Each row comes from the steps of one path. Every step used is in the known rows, and no mark comes twice. Write the path behind each row, first mark first.
Known rows:
dabe/linu/tipefu: [  0.4   6.5  -2.9   0.6  39.6   0.9  18.1  -0.1  23.3 -15.3  -7.3  25.7
 -17.9 -30.3  20.7 -27.4  18.7 -15.0 -19.7   5.3  29.5   8.6  -4.9  12.2
  25.3]
dabe/linu/siril: [  0.7  -0.4  12.1  19.6  -5.9  -4.9  -4.2 -55.7   1.2 -11.4 -16.7  57.8
  -7.2 -24.1  -9.8 -27.1  14.6 -21.3 -17.1  10.9  18.4 -24.7 -29.5  18.4
  20.6]
linu/dabe/vima/tipefu/zopi/boze: [-13.3 -12.4  46.9   7.1   8.9   6.0  -4.6   1.5 -15.9 -29.2 -41.4 -45.4
  -8.0  28.1 -31.6 -43.3 -11.3   5.5 -18.0   0.6  56.2 -72.9 -18.4  60.5
  55.6]
tipefu/linu: [  5.4   8.8 -11.8   5.4  19.2  12.8  22.4  16.6  -9.3  17.1 -11.9  19.3
  -9.1  -1.0 -33.6 -19.7 -17.3  -5.5 -12.7   1.7  19.1 -15.1 -25.5  10.4
  19.0]
ranu/tipefu/zopi/boze: [-28.5  12.9  49.6 -28.3  12.3  10.1   1.1  29.2  15.4   1.7 -32.5 -27.1
 -30.4  -6.0 -11.8 -46.3 -28.2 -11.2   0.9 -11.8  21.1 -22.3 -16.2  14.8
  32.3]
dabe/vima: [  6.4   4.2  11.1  31.9  -2.5  18.5 -29.2  -3.5   2.9  -8.2 -19.5 -26.9
  -1.8  23.7  16.2 -30.5 -17.3 -12.0 -12.2  32.2  26.0 -38.4  -7.1  16.9
  31.2]
vima/tipefu/linu/dabe: [  9.7 -32.7  -8.2  16.2  12.0   2.9  48.8 -14.0 -11.0   0.9 -16.9  26.4
  -3.9   2.8 -60.0 -27.2  14.9  21.8 -49.3   5.9  37.8 -46.5 -45.4  41.7
  24.6]
dabe/linu: [ 11.4   8.5  -7.5 -17.0  19.6   5.3  -8.1  -8.0   8.6  -9.1   1.9   8.6
 -20.8 -26.9  -8.6 -34.4   6.2 -12.5   8.6  17.4  19.4 -12.4 -20.6   5.4
  17.5]
vima/tipefu/linu/siril/zopi: [-22.0 -19.1  16.0  37.8   5.1  -5.6  27.6 -32.2   7.1  -3.1 -22.4  31.5
   8.6  23.6 -38.9 -56.1 -16.1  -0.9 -32.8  -4.0  25.6 -48.3 -37.9  50.7
  38.4]
dabe/linu/tipefu/dadezo: [  8.6 -20.1  22.1   5.4  17.5  10.1   3.2   1.2  27.7 -23.2 -21.4  35.1
  -7.2 -23.5   1.8 -12.0  -6.7 -20.4 -22.2  17.9  22.4   5.1 -32.1  -3.3
  45.7]
tipefu/zopi/boze: [-30.1  20.9  28.5 -17.2  15.5   9.0  -4.4  27.7  -7.7 -16.4 -33.7 -27.6
 -10.3   9.2 -13.3 -32.1 -33.2 -22.1   3.2  -6.7  32.2 -11.4  -6.9  22.4
  26.4]
linu/dabe: [-11.9 -18.0  -7.6  24.3  -9.1  11.2  21.0 -23.1   0.2 -18.7 -18.2  25.2
  -3.5   9.8 -16.3 -22.3  11.4  -5.0 -67.2  32.4  26.4  -3.9 -19.3  18.1
   4.2]
ranu/tipefu/zopi: [ -9.3  -6.8  45.0 -42.5  18.1  21.4  -1.6  19.5  52.4  12.5 -32.0   4.3
  -2.4  -1.1  -5.0 -34.8 -21.6 -25.3  -6.4   1.6   7.8 -22.0 -17.1  -0.6
   1.1]
zopi/siril/dadezo: [ -3.5   7.7  31.3  -4.5  18.8   1.0   2.1 -47.6  39.6  -4.4  -8.9  -6.9
  23.1  24.1 -36.6 -63.8 -22.5 -23.1 -16.9  41.1  14.0 -16.4 -20.4   7.9
  10.4]
linu/dabe/vima: [  1.7 -12.1  13.5  49.8 -14.1  19.7 -14.6 -25.2  -9.7 -21.8 -24.6  -4.1
  -8.7  31.3  -4.4 -27.5   4.5  -2.3 -59.2  45.4  36.5 -43.1  -9.3  31.8
  33.7]
ranu/tipefu/linu: [  6.2   1.5  11.2  -7.0  15.8  12.6  28.6  18.0  17.1  36.1 -11.4  20.5
 -30.4 -19.1 -30.2 -36.9 -12.2   6.7 -15.6  -2.8   6.2 -27.0 -35.7   2.6
  24.4]
ranu/tipefu: [ -6.8  -8.0  15.1 -11.9  -2.2  12.2  11.5   1.6  42.0  18.0 -10.2   2.6
 -20.0 -20.1   7.7 -44.0  -8.1  -2.7 -18.2  12.9   1.1 -10.4 -30.3  -7.9
   7.8]
linu/siril: [-16.5  -8.0   9.8  37.6 -18.5  -0.2   7.3 -45.2   5.6  -4.9 -30.0  51.0
  15.5   3.0   3.4 -19.5  -2.2 -22.7 -36.3  11.7  15.7 -11.9 -29.3  14.7
   8.1]
boze/zopi: [-10.4  16.8  15.2  -1.5  19.4  11.4  11.5  -6.3  35.2 -11.2  -6.6 -39.9
 -27.6  22.4  -0.6 -37.2 -13.4 -21.0   2.7  17.3  27.1 -31.6 -17.6   5.3
   0.7]
siril/zopi/tipefu/linu: [-10.9  29.6  -2.1  22.1  43.9   4.8  18.3  14.5  12.6  22.4 -14.9  10.3
 -19.6  16.3 -62.5 -64.2 -40.2 -21.6 -13.4   5.5  15.3 -43.7 -10.5  49.2
  46.3]
vima/tipefu/ranu: [ -0.3 -18.6   1.0  -8.7   6.3   4.8   8.4   3.9  45.1   1.2 -25.0  12.7
  30.0  12.5 -26.1 -33.0  -1.1 -18.9 -35.7   3.4  14.4 -54.9 -39.1   7.8
  -7.2]
linu/siril/dadezo: [ -8.3  -8.4  21.4  12.5  -0.8  19.7  15.3 -90.9  33.0  -0.9 -30.4  68.1
  36.7  17.8 -21.9 -54.6 -16.9 -15.8 -22.6  21.7   2.1 -13.8 -42.4  18.9
   0.3]
vima/tipefu: [  5.2 -26.5  -8.6 -12.1  12.6   0.7  20.9  -3.7  27.4  -2.2 -11.3 -17.9
  16.3  -5.7  -5.1 -38.1  -4.9   6.4   3.9   4.4  23.4 -31.6 -43.0  16.9
   9.7]
linu/dabe/vima/tipefu: [ 12.9 -38.7  12.0  31.8  -2.7   6.2   2.4 -28.5   4.9 -17.7 -21.4 -23.9
   3.7  22.6 -14.9 -40.8  11.7  17.7 -35.9  27.4  43.0 -73.5 -32.8  46.4
  36.9]
boze/zopi/siril/ranu/tipefu: [ -9.3  21.0  77.7  -3.8   2.5 -18.2 -17.3  -4.3  66.2   5.6  -5.8 -73.8
 -10.0  21.3 -21.8 -73.1  -2.5 -13.8 -15.0  14.8  22.9 -69.0 -31.3 -11.9
  16.7]
boze/zopi/siril/ranu: [-10.4  34.1  58.9   9.8  10.4 -23.2 -27.1  -5.2  39.7 -18.5  -8.9 -84.2
  14.9  46.3 -28.5 -57.3  -7.1 -27.2 -11.2  21.0  38.2 -62.6 -18.9  -4.5
  11.3]

Which path is each row?
[ 27.6 -12.9   6.2  17.9  24.6   8.5  10.0   7.1  -6.3  15.3 -16.7 -21.2
  -1.5  11.9 -34.7 -36.8 -13.9  16.1   7.1   0.2  36.0 -76.8 -37.7  37.4
  49.2] -> dabe/vima/tipefu/linu
[  1.8 -15.5  77.4   2.2 -26.5  -7.8 -32.8   1.7  53.1   1.6 -24.5 -27.2
  19.6   9.2 -31.4 -45.5 -23.6 -16.3 -30.3  26.2   6.8 -44.7 -57.1 -28.3
  37.4] -> zopi/siril/ranu/tipefu/dadezo
[-25.5  21.4  64.2 -30.3   7.8   7.9 -18.1  27.5  23.5   0.0 -36.7 -42.5
  -1.8   8.9 -19.9 -60.2 -26.5  -6.7   1.5 -20.1  21.0 -38.9 -26.8   7.7
  30.1] -> siril/ranu/tipefu/zopi/boze
[  0.1 -18.2  11.6  14.2   0.5  13.3  41.2  -8.2   1.4  17.7 -15.3  41.2
 -34.4  -9.5 -49.1 -32.9  12.2  14.5 -67.6  13.4  18.5 -30.3 -36.6  20.6
  24.5] -> ranu/tipefu/linu/dabe
[ 14.8   9.5  13.1  59.4  16.5  12.7  -2.2 -16.7 -18.3  10.1 -29.4  12.8
 -24.8  26.1 -57.9 -39.9  -6.0  -5.4 -48.5  29.0  37.6 -80.6 -10.5  60.7
  60.0] -> zopi/tipefu/linu/dabe/vima
[-16.8  20.1  68.0  -0.9  27.8 -18.3 -23.2  21.4  42.1 -17.5 -37.7 -35.1
  51.0  39.2 -12.5 -37.1  -6.9 -41.7 -33.8   3.3  41.5 -29.9  -0.1   3.7
  15.1] -> linu/tipefu/zopi/siril/ranu
[ -3.6  -7.0  28.1  29.6  -8.7   1.6  28.6 -31.5   8.0  30.8 -26.7  68.5
 -14.8 -15.9 -30.0 -30.5  -1.3  -2.5 -37.2  -8.5   8.1 -36.8 -45.1  17.2
  26.4] -> ranu/tipefu/linu/siril
[-49.3  21.5   7.5  22.2   0.9   1.6   2.3  11.6  -9.9 -27.2 -10.5 -44.5
 -27.9  18.1  -4.7 -66.6 -35.7  -5.7 -19.2  10.7  27.5  -2.4  -5.5  32.1
  45.1] -> siril/zopi/boze
[-25.5  24.0   0.7  22.8  29.3   3.0   0.3  -3.1  37.3   2.6 -15.4  -9.1
  -6.9  20.2 -28.1 -75.3 -38.6 -33.8 -15.2  23.5  11.0 -30.4   0.3  44.0
  32.9] -> siril/zopi/tipefu
[  1.6  17.6  11.6  29.4  35.7   5.6  41.6 -18.5   4.7   9.9 -19.1  14.1
 -42.6  18.3 -81.8 -43.8  -2.1 -11.9 -42.1  14.4  36.5 -67.2 -20.4  52.9
  33.1] -> boze/zopi/tipefu/linu/dabe
[ -7.6  22.0  38.7  14.8  -4.1 -22.3 -31.9   1.3  23.3 -10.6 -14.5 -50.3
  39.4  28.1 -23.0 -47.5  -5.9 -22.7 -24.2  21.7  28.2 -37.1 -20.1  -7.8
  12.8] -> zopi/siril/ranu
[  5.0  10.1  31.2  16.2 -11.4  -7.4 -30.4 -48.6  12.2 -13.2 -22.6  30.9
  32.6   0.3 -19.9 -45.5  14.5 -14.8 -13.6   1.1  19.8 -44.2 -44.2   7.3
  15.8] -> dabe/linu/siril/ranu
[ -2.0   8.2  65.8  21.4   7.8 -13.3  18.3 -14.1  24.7   5.0 -10.3 -28.7
 -30.4  28.1 -74.9 -58.2  16.3   4.4 -63.7  15.4  38.9 -82.5 -36.0  18.0
  31.6] -> boze/zopi/siril/ranu/tipefu/linu/dabe
[ -5.8   2.1  62.7 -44.6  13.6  18.4 -23.3  18.6  59.9  11.0 -37.5 -11.7
  28.2  17.0 -14.8 -49.9 -19.5 -21.2  -4.2  -6.7   9.1 -40.4 -30.4  -8.4
  -2.9] -> siril/ranu/tipefu/zopi
[ -7.6 -25.3  19.2  18.7   4.5  14.2  13.7   8.4  31.9 -17.5 -35.2  29.5
  12.4   0.4  13.8  -5.0 -20.2 -22.1 -40.9  18.1  18.9  16.2 -31.7  -7.1
  33.1] -> linu/tipefu/dadezo
[-10.5  38.2  23.0   7.6  32.1   6.0  -1.5  -0.6  64.5  11.4 -26.1  -0.1
 -11.0  30.2 -50.5 -50.8 -18.7 -55.7 -27.6  12.7  14.0 -77.8 -12.0  21.2
   3.4] -> boze/zopi/tipefu/ranu
[  1.7 -23.1  24.3 -41.4  32.4  10.5   7.0  14.3  37.8  -5.6 -33.8 -11.4
  31.2  14.7 -16.8 -28.5 -19.0 -17.1  13.5  -5.9  28.4 -40.2 -27.2  22.3
   2.0] -> vima/tipefu/zopi
[ -1.2  17.4  11.1  48.6  15.9  -6.1  22.3 -35.3  -3.3  28.6 -35.0  70.5
   0.5  -3.9 -56.1 -31.1 -13.8 -24.1 -23.0  -6.6  15.9 -52.1 -30.3  44.6
  37.6] -> zopi/tipefu/linu/siril
[  1.8 -32.1  38.3  -4.3 -20.0  19.6  -3.2   2.1  45.8   7.2 -23.5  14.8
 -10.0 -13.4  -8.7 -27.3 -29.5  -9.6 -22.5  23.2  -4.1 -13.9 -55.3 -22.2
  29.4] -> ranu/tipefu/dadezo
[-47.5  20.1  21.7  53.3  -4.8  -6.6  16.5 -16.1 -33.4 -14.3 -23.5   8.4
 -26.9  19.3 -35.1 -58.2 -29.6  -3.9 -35.5  -7.4  31.2 -25.9 -18.2  49.6
  61.7] -> tipefu/linu/siril/zopi/boze
[-27.1  27.1  10.1  18.9  19.3   6.5 -10.7   4.2  56.3   5.2 -28.1  20.2
   8.8  34.2 -47.0 -65.3 -31.0 -54.5 -52.6  20.0   2.6 -52.0  -1.5  30.8
  16.6] -> siril/zopi/tipefu/ranu
[ -8.3  24.7   2.3  11.1  19.6   6.8  -7.2   5.2  46.8  17.7 -32.5  33.1
  13.4  13.2 -44.0 -41.7 -18.0 -51.7 -40.9  13.2   2.6 -52.2 -12.8  16.7
   4.1] -> zopi/tipefu/ranu
[-46.6  13.9  40.6  43.3  -9.1  -5.6  22.2 -16.1 -11.5   1.9 -21.6   8.3
 -43.8   3.9 -33.7 -71.7 -25.6   5.8 -38.2 -11.9  19.4 -36.5 -26.4  44.3
  65.7] -> ranu/tipefu/linu/siril/zopi/boze
[-15.8  26.3  43.4  13.1  16.9 -21.1  -0.2  -6.8  30.5 -17.6  -0.9 -70.2
 -27.6  27.3 -18.1 -40.9  -8.9 -35.1 -13.3  31.9  40.8 -44.5  -2.5   5.7
  16.2] -> boze/zopi/siril
[-37.2  19.8  32.6  -6.7  34.4   6.3  16.4  33.7   2.8 -21.3 -42.0 -12.8
  -9.0   5.5   9.2 -27.4 -22.6 -24.0 -16.0 -16.3  42.4   2.9   5.7  28.5
  36.4] -> linu/tipefu/zopi/boze
[  9.6  27.7  -9.5  12.6  41.1   5.2  22.5  13.8   2.7  35.3 -19.1  23.4
 -14.5  -5.6 -60.4 -39.7 -26.9 -18.9  -1.0  -0.4  16.0 -43.4 -20.3  35.0
  35.5] -> zopi/tipefu/linu
[ 12.2  -6.1  11.3  53.1  -1.9  19.8  -0.3 -13.4 -27.4  -4.8 -24.3  10.1
 -18.7  29.3 -36.3 -23.3   0.9   5.6 -58.1  31.8  40.4 -56.9 -14.4  40.3
  47.3] -> tipefu/linu/dabe/vima
[ -3.9   6.3  28.8 -32.8  56.0  11.5   4.7  16.4  35.0 -18.4 -29.7  27.2
  -1.5  -9.5   5.4 -19.1   0.2 -36.4  -7.7  -4.5  35.0  -3.3   5.2  18.1
  17.1] -> dabe/linu/tipefu/zopi
[  3.4   0.4  51.7   0.6 -14.8  -4.5 -20.3 -42.8  41.7  10.2 -18.6  29.6
   5.0 -20.0 -15.6 -62.5  18.1  -1.1 -17.6  -3.1   4.8 -53.4 -54.4  -2.1
  21.4] -> dabe/linu/siril/ranu/tipefu
[ 19.1 -58.4  35.9  32.8 -22.0  14.7 -10.8 -23.9  12.4 -23.5 -34.8  -7.9
  12.7  24.1 -30.0 -24.4 -12.0   8.5 -39.2  36.5  34.1 -66.6 -58.1  26.9
  55.6] -> linu/dabe/vima/tipefu/dadezo
[  3.9  -9.5  38.8   7.8   9.2  20.8  33.4 -78.8  36.5  32.0 -27.5  84.0
   8.4   1.1 -52.0 -64.5 -16.9   1.2 -23.8   3.8  -5.2 -36.0 -58.0  21.0
  18.1] -> ranu/tipefu/linu/siril/dadezo
[-13.1   3.9  70.2 -23.4  15.8 -12.0 -10.7  17.1  46.2   5.8 -22.2 -29.0
  -5.1   7.2 -21.8 -38.2 -14.3 -40.5 -21.0  19.0  22.2 -36.5  -2.8   1.8
  16.9] -> ranu/tipefu/zopi/siril
[-14.0   8.0  -0.3  41.9  26.8   5.5  32.2 -13.8  -1.9   5.7 -20.0  32.8
 -23.8  22.1 -78.1 -57.3 -12.8  -9.8 -64.8  20.5  27.1 -45.4 -12.5  62.2
  44.1] -> siril/zopi/tipefu/linu/dabe
[ 16.1  -4.6  45.2  42.4  -8.3  17.0 -15.1 -12.1   0.1   9.3 -26.9  -4.7
  -8.0  30.3 -42.2 -52.1   6.2  19.6 -59.4  18.9  30.1 -83.0 -35.5  27.3
  48.9] -> siril/ranu/tipefu/linu/dabe/vima
[  5.7 -23.6  54.6  -7.5 -25.7  16.1 -24.2   1.7  55.5   6.4 -29.6  -1.1
  23.0   3.8 -18.5 -42.4 -26.4  -4.6 -19.4  14.6  -3.3 -32.4 -68.1 -29.4
  26.5] -> siril/ranu/tipefu/dadezo
[  4.1  28.2  67.7   0.1  22.4 -13.7   3.3  10.4  39.9  24.7  -6.2 -51.3
 -23.9  18.1 -58.5 -64.7  -7.2  -3.6 -11.4  -1.3  26.6 -81.1 -36.6  -0.1
  31.3] -> boze/zopi/siril/ranu/tipefu/linu
